Each row was made from one small tree. Brackets hold a mark, then the marks that hang from it, in the order of their numbers. Every link used is in the known rows. Write each row's tree.
Known rows:
{k739 {k678 {k872 k278 {k589 k560}}}}: [+0.03, -0.32, -3.15, -3.46, +1.55, +0.72, -1.60, -0.61, +0.10, +1.71, -2.47, -3.50, -2.31, -0.98, -0.06, +2.39, +0.05, -0.01, +1.35, -0.14]
{k675 k589}: [-0.83, +2.39, -3.67, -0.65, +0.85, +1.07, -1.24, -0.17, +1.19, -0.15, +0.02, -2.17, +0.39, +0.31, +0.27, -0.08, +1.78, +0.75, +0.28, +1.79]
{k739 {k678 {k872 {k589 k560 {k675 k278}}}}}: [+1.05, -0.34, -4.24, -3.72, +1.30, +1.89, -1.24, -0.27, +1.00, +2.29, -1.38, -4.80, -2.58, -1.48, -2.37, +2.42, -0.49, -1.23, +2.25, +0.43]
{k278 k560 {k589 k675}}: [-4.23, +4.16, -3.41, +0.92, +5.50, +1.12, -0.60, -1.29, +0.30, +1.85, -0.31, -3.10, +0.43, -1.56, +0.39, -0.70, +0.78, -0.67, -1.06, -0.13]
{k872 {k278 k560 k589}}: [-4.30, +3.94, -4.08, -0.14, +5.64, +0.73, -2.53, -0.88, +0.03, +1.27, -1.26, -3.06, +0.22, -1.96, +2.53, -0.15, +0.84, +0.63, -0.57, -1.70]
{k872 {k589 k278 k560 k675}}: [-2.30, +3.99, -1.79, -3.63, +5.15, -0.31, -1.42, +0.41, -0.01, +1.93, +0.01, -4.63, +1.02, -1.61, +0.04, +1.28, -2.94, -0.68, -0.58, -1.10]
{k278 k560 {k589 k581 k675}}: [-4.87, +4.76, -3.61, +0.75, +5.75, +1.21, -2.04, -1.30, +0.60, +0.67, -0.17, -4.26, +1.31, -0.69, +0.90, -0.93, -0.53, -0.72, -2.20, +0.11]
{k589 k560 k581}: [-1.76, +1.49, -1.52, -1.84, +2.05, +0.47, -2.18, -1.10, +1.38, +0.50, +0.51, -3.12, +1.04, +2.03, +0.45, +0.72, -1.12, +0.24, -1.59, +1.04]
{k874 {k589 k675}}: [-1.49, +1.34, -2.01, -1.41, +2.78, +0.97, +1.12, -0.95, +1.11, +0.64, -0.69, -1.72, -0.03, +0.28, +0.46, +0.84, -0.78, -1.87, -1.23, +2.55]
{k678 k739 {k872 {k278 k589}}}: [-1.09, -0.14, -4.75, +1.01, +0.63, +2.59, -1.54, -0.18, +1.50, +1.40, -1.61, -0.38, -1.52, -1.87, -0.10, +0.55, +0.81, -1.60, +0.95, -0.10]
{k739 {k678 k872}}: [+1.81, -2.12, -3.31, -0.44, -2.32, +1.56, +0.83, -1.09, +2.51, +1.73, -1.56, -0.82, -2.79, +1.33, -1.67, +1.30, +2.81, -1.07, +1.76, +1.63]
{k678 k739 {k872 {k589 k278 k581}}}: [-0.53, -0.45, -3.86, -0.99, +0.10, +1.29, -2.29, +0.16, +1.73, +0.20, -0.65, -1.16, -0.54, -1.09, -0.29, +0.69, -0.94, -1.75, +0.23, +0.35]
{k739 {k678 {k872 k278}}}: [+1.37, -1.13, -4.13, -1.07, -1.08, +1.55, -0.47, -0.42, +2.06, +1.76, -2.42, -1.75, -2.72, +0.47, -0.71, +1.74, +1.66, -0.90, +1.99, -0.21]
{k678 {k872 {k589 k560 k675}}}: [-1.44, +0.44, -2.37, -2.69, +3.68, +0.58, -1.37, +0.11, -0.85, +1.83, -0.39, -3.24, -1.29, -1.73, -1.45, +1.91, -1.63, -0.94, -0.44, +0.73]
{k739 {k678 {k872 {k589 {k278 k560}}}}}: [-0.06, +0.21, -3.46, -2.36, +1.83, +0.22, -0.96, -0.83, +1.10, +1.86, -2.11, -2.66, -2.21, -1.09, -0.49, +1.45, +1.53, -0.72, +1.70, -0.34]
{k675 {k589 k278}}: [-0.56, +4.01, -3.78, -1.75, +2.11, +0.52, -1.98, +0.86, +2.22, +0.37, -0.30, -3.00, +1.08, -0.05, +0.24, +0.19, +0.47, +0.09, +0.68, +0.20]
{k874 k589}: [-1.37, +0.17, -1.80, -1.54, +2.01, +0.51, +0.71, -1.40, +1.23, +0.04, -0.68, -0.54, -0.02, +0.62, +1.46, +0.80, +0.66, -0.72, -1.09, +3.25]
{k874 {k589 {k675 {k278 k560}}}}: [-1.65, +2.00, -3.87, -2.63, +4.91, +1.36, -1.18, -0.83, +1.17, +1.24, -0.63, -3.59, -0.64, -1.49, +0.20, +1.13, -1.07, -1.81, +0.10, +0.67]
{k678 k739 {k872 {k278 k560}}}: [-0.64, -0.96, -4.20, +0.54, +0.57, +1.75, -2.24, -0.62, +1.10, +2.21, -1.64, +0.00, -2.46, -1.40, -0.39, +0.99, +1.15, -1.50, +1.57, -2.12]
{k872 {k278 k560} {k589 k581}}: [-4.43, +3.28, -3.99, -2.10, +5.18, -0.34, -4.27, -0.64, -1.44, -0.55, -0.79, -4.33, +0.63, -1.81, +3.57, +0.19, -1.17, +1.30, -1.52, -1.92]
{k678 k739 k872}: [+0.94, -2.75, -3.43, +1.28, -2.77, +2.26, +0.09, -0.81, +2.25, +1.65, -0.43, +1.53, -2.20, +0.18, -1.78, +0.63, +2.12, -1.90, +1.35, +1.15]
{k872 {k589 k278}}: [-1.71, +2.28, -2.89, -2.09, +2.60, -0.36, -0.91, +0.15, +0.53, +0.36, +0.08, -2.27, +0.76, -1.37, +1.54, +0.44, -0.10, +0.23, -0.23, -0.07]
{k872 k278 {k589 k581 k675}}: [-3.34, +3.69, -4.23, -1.96, +3.71, +0.57, -2.93, +0.43, -0.83, -0.63, -0.45, -4.98, +0.96, -1.55, +2.22, +0.43, -3.03, -0.06, -1.62, -1.25]

Write each row's tree:
[-4.40, +5.07, -4.26, -0.01, +6.39, +1.06, -2.21, -0.43, -0.15, +1.78, -1.23, -4.10, +0.37, -2.33, +1.57, -0.13, -0.58, -0.36, -0.67, -2.34]	{k872 {k278 k560 {k589 k675}}}
[+0.17, +0.40, -2.66, -3.81, +1.70, +0.36, -1.99, -0.45, +1.63, +1.19, -1.81, -4.16, -1.05, +0.26, -0.62, +2.07, -0.94, -0.79, +0.58, +0.68]	{k739 {k678 {k872 {k589 k278 k560 k581}}}}
[-0.56, +0.70, -4.75, -0.80, +0.93, +1.87, -1.71, -0.56, +2.18, +0.63, -2.55, -3.43, -1.37, +0.17, +0.20, +1.00, +0.54, -0.75, +0.50, +0.68]	{k739 {k678 {k872 {k278 {k589 k581}}}}}
[-2.34, +3.00, -3.87, -3.86, +4.43, +1.15, -3.52, -0.01, -0.04, +0.39, +0.79, -6.47, +0.94, -1.59, +0.01, +1.11, -3.42, -0.16, -0.81, -0.06]	{k872 {k589 k560 k581 {k675 k278}}}
[-2.89, +4.55, -2.04, -3.82, +5.42, -0.27, -2.81, +0.39, +0.30, +0.74, +0.08, -5.85, +1.93, -0.77, +0.52, +1.03, -4.29, -0.70, -1.73, -0.85]	{k872 {k589 k278 k560 k581 k675}}
[-3.10, +4.25, -4.31, +0.08, +4.14, +1.51, -1.19, +0.26, +0.57, +1.14, -0.94, -3.59, +0.59, -1.66, +1.27, +0.05, -0.92, -0.59, -0.62, -0.99]	{k872 {k278 {k589 k675}}}
[-1.48, +5.09, -2.67, -3.61, +4.26, +0.22, -4.18, +0.64, +2.12, -0.03, -0.31, -5.40, +2.26, +0.91, +0.28, +0.67, -2.26, +0.28, -0.71, +0.14]	{k675 {k589 k278 k560 k581}}
[-1.75, +2.92, -5.21, -1.08, +3.21, +1.85, -3.31, -0.26, +1.86, +0.86, +0.58, -5.12, +0.16, -0.42, -0.46, +0.20, -1.55, -1.15, +0.00, -1.53]	{k589 k581 {k675 {k278 k560}}}
[-1.61, +4.60, -1.79, -2.88, +4.40, +0.28, -2.51, +0.50, +2.38, +1.75, +0.08, -5.37, +1.79, +1.13, -0.78, +1.08, -4.22, -1.73, -1.23, -1.53]	{k589 k278 k560 k581 k675}
[+0.13, +0.21, -4.40, -2.01, +0.74, +1.26, -0.60, -0.01, +0.41, +1.50, -2.46, -3.51, -2.49, -1.41, -0.55, +1.81, -0.05, -1.08, +1.44, -0.52]	{k739 {k678 {k872 k278 {k589 k675}}}}
[+0.45, -0.06, -3.73, -2.50, +0.20, +0.67, -1.28, -0.30, +1.96, +0.43, -1.75, -3.21, -1.23, +0.15, -0.33, +1.41, +0.16, -0.93, +0.81, +0.95]	{k739 {k678 {k872 {k589 k278 k581}}}}
[-0.32, -2.38, -3.61, +0.11, -1.30, +1.67, -0.32, -0.76, +0.49, +0.81, -0.44, +0.62, -1.97, -1.56, -0.72, +0.68, +1.47, -1.09, +0.86, +1.56]	{k678 k739 {k872 k589}}
[-2.29, +5.25, -3.92, -1.96, +4.41, +0.16, -4.28, +0.30, +1.88, -0.21, -0.51, -4.58, +1.69, +0.08, +1.09, -0.27, -0.56, +0.29, -0.45, -0.72]	{k675 {k589 {k278 k560} k581}}
[-1.62, +2.43, -2.80, -4.39, +5.19, +1.49, -2.57, -0.49, +1.70, +0.41, -0.34, -5.58, +0.87, +0.12, -0.04, +1.82, -4.05, -1.80, -1.23, +1.79]	{k874 {k589 k560 k581 {k675 k278}}}
[-1.77, +0.48, -2.99, -3.53, +4.25, +0.19, -3.22, +0.44, -1.19, +1.31, -1.32, -3.25, -1.38, -2.40, +0.54, +2.27, -1.60, +0.24, -0.07, -0.67]	{k678 {k872 k278 {k589 k560}}}
[-3.47, +3.60, -3.09, -2.35, +4.81, -0.73, -3.23, -0.47, +0.24, -0.16, -0.07, -3.92, +1.41, -1.10, +2.32, +0.05, -1.07, +0.42, -1.36, -0.98]	{k872 {k589 {k278 k560} k581}}
[-0.01, -0.92, -3.65, -0.77, -0.16, +1.20, -1.03, +0.14, +1.39, +1.27, -0.75, -0.10, -1.35, -1.94, -0.72, +0.92, +0.28, -1.67, +1.21, +0.14]	{k678 k739 {k872 {k589 k278}}}
[+0.90, -0.47, -3.51, -2.32, -0.05, +0.59, -0.16, -0.29, +1.71, +1.41, -1.84, -2.19, -1.98, -0.49, -0.72, +1.60, +1.19, -0.90, +1.67, +0.72]	{k739 {k678 {k872 {k589 k278}}}}
[-0.66, -0.61, -5.43, -0.77, +1.43, +2.48, -2.13, -0.37, +0.34, +1.88, -0.43, -2.09, -2.49, -3.48, -1.80, +0.98, -0.07, -2.05, +1.88, -0.91]	{k678 k739 {k872 {k589 {k675 {k278 k560}}}}}
[-3.79, +4.40, -2.37, -0.80, +5.09, +1.38, -1.76, -0.69, +1.01, +0.84, +0.10, -5.04, +1.88, +0.20, +0.06, +0.03, -2.34, -0.80, -2.35, +1.28]	{k278 {k589 k560 k581 k675}}
[-2.12, +4.02, -0.97, -4.26, +6.20, +0.11, -1.87, -0.12, +2.01, +0.84, -0.94, -4.93, +1.86, +0.82, +0.49, +1.67, -4.83, -2.44, -2.10, +0.90]	{k874 {k589 k278 k560 k581 k675}}
[-1.42, +1.83, -4.89, -2.04, +2.36, +1.48, -1.33, +0.18, +0.04, +0.63, +0.75, -4.13, -0.25, -2.46, -0.01, +0.56, -0.79, -0.32, +0.57, -0.02]	{k872 {k589 {k675 k278}}}
[+0.53, -1.64, -4.24, +0.52, -1.44, +2.19, -1.33, +0.01, +1.79, +1.65, -1.33, +0.44, -2.24, -0.78, -0.62, +1.08, +0.85, -1.66, +1.60, -0.92]	{k678 k739 {k872 k278}}
[-2.11, +2.47, -1.82, -2.67, +5.39, -0.47, -0.95, -0.95, +1.56, +1.11, -1.27, -1.71, +0.36, -0.36, +1.72, +0.91, -0.32, -1.23, -0.68, +0.40]	{k874 {k589 {k278 k560}}}
[-1.98, +0.47, -4.56, -0.58, +2.63, +1.51, -2.33, -0.20, -0.81, +1.95, -1.70, -1.90, -2.26, -3.41, -0.20, +1.02, -0.81, -1.72, +0.92, -2.37]	{k678 k739 {k872 {k278 k560} {k589 k675}}}
[-1.29, -0.30, -2.84, -1.40, +1.21, +1.74, -2.02, -0.54, +0.22, +1.08, -0.46, -2.60, -0.91, -1.03, -1.56, +1.23, -2.23, -1.97, -0.52, +0.81]	{k678 k739 {k872 {k589 k560 k581 k675}}}
[-3.63, +3.15, -2.22, -0.96, +4.34, +1.04, -2.09, -1.19, +1.13, +0.25, +0.12, -3.86, +1.89, +0.57, +1.08, +0.00, -0.81, +0.32, -2.32, +2.02]	{k278 {k589 k560 k581}}
[-1.11, +2.32, -4.91, -0.89, +2.95, +1.74, -1.79, -0.25, +1.45, +2.14, +0.40, -3.82, -0.83, -1.40, -1.04, +0.43, -0.09, -1.10, +1.27, -1.82]	{k589 {k675 {k278 k560}}}
[-2.90, +2.42, -2.49, -3.47, +4.50, -0.22, -2.72, -0.26, -1.48, +0.74, -0.68, -3.86, +0.31, -1.86, +2.32, +1.44, -1.55, +1.31, -0.66, -1.09]	{k872 k278 {k589 k560}}
[-1.52, +3.49, -0.76, -4.13, +5.96, +0.01, -0.51, -0.07, +1.76, +2.01, -1.18, -3.71, +0.98, +0.04, -0.01, +1.95, -3.47, -2.33, -1.02, +0.64]	{k874 {k589 k278 k560 k675}}
[-1.38, +0.35, -3.91, -0.98, +3.23, +0.64, -2.93, -0.03, +0.27, +1.90, -1.49, -1.68, -2.08, -1.38, +0.18, +1.32, +0.55, -0.52, +0.59, -2.03]	{k678 {k872 {k278 k560}}}
[-0.03, +0.29, -4.49, -0.68, +0.69, +1.91, -0.63, -0.51, +1.86, +1.49, -2.64, -2.50, -2.14, -0.50, -0.21, +1.22, +1.57, -0.73, +1.38, +0.51]	{k739 {k678 {k872 {k278 k589}}}}
[-0.75, -0.09, -4.20, -2.27, +1.89, +0.61, -1.71, -0.99, -0.17, +1.54, -2.65, -2.92, -2.78, -1.64, +0.56, +1.63, +1.39, -0.01, +1.49, -0.96]	{k739 {k678 {k872 {k278 k560} k589}}}
[-3.20, +3.90, -2.18, -0.67, +4.92, +1.36, -0.31, -0.73, +0.62, +2.02, -0.04, -3.79, +0.98, -0.71, -0.51, +0.30, -1.00, -0.70, -1.31, +1.00]	{k278 {k589 k560 k675}}
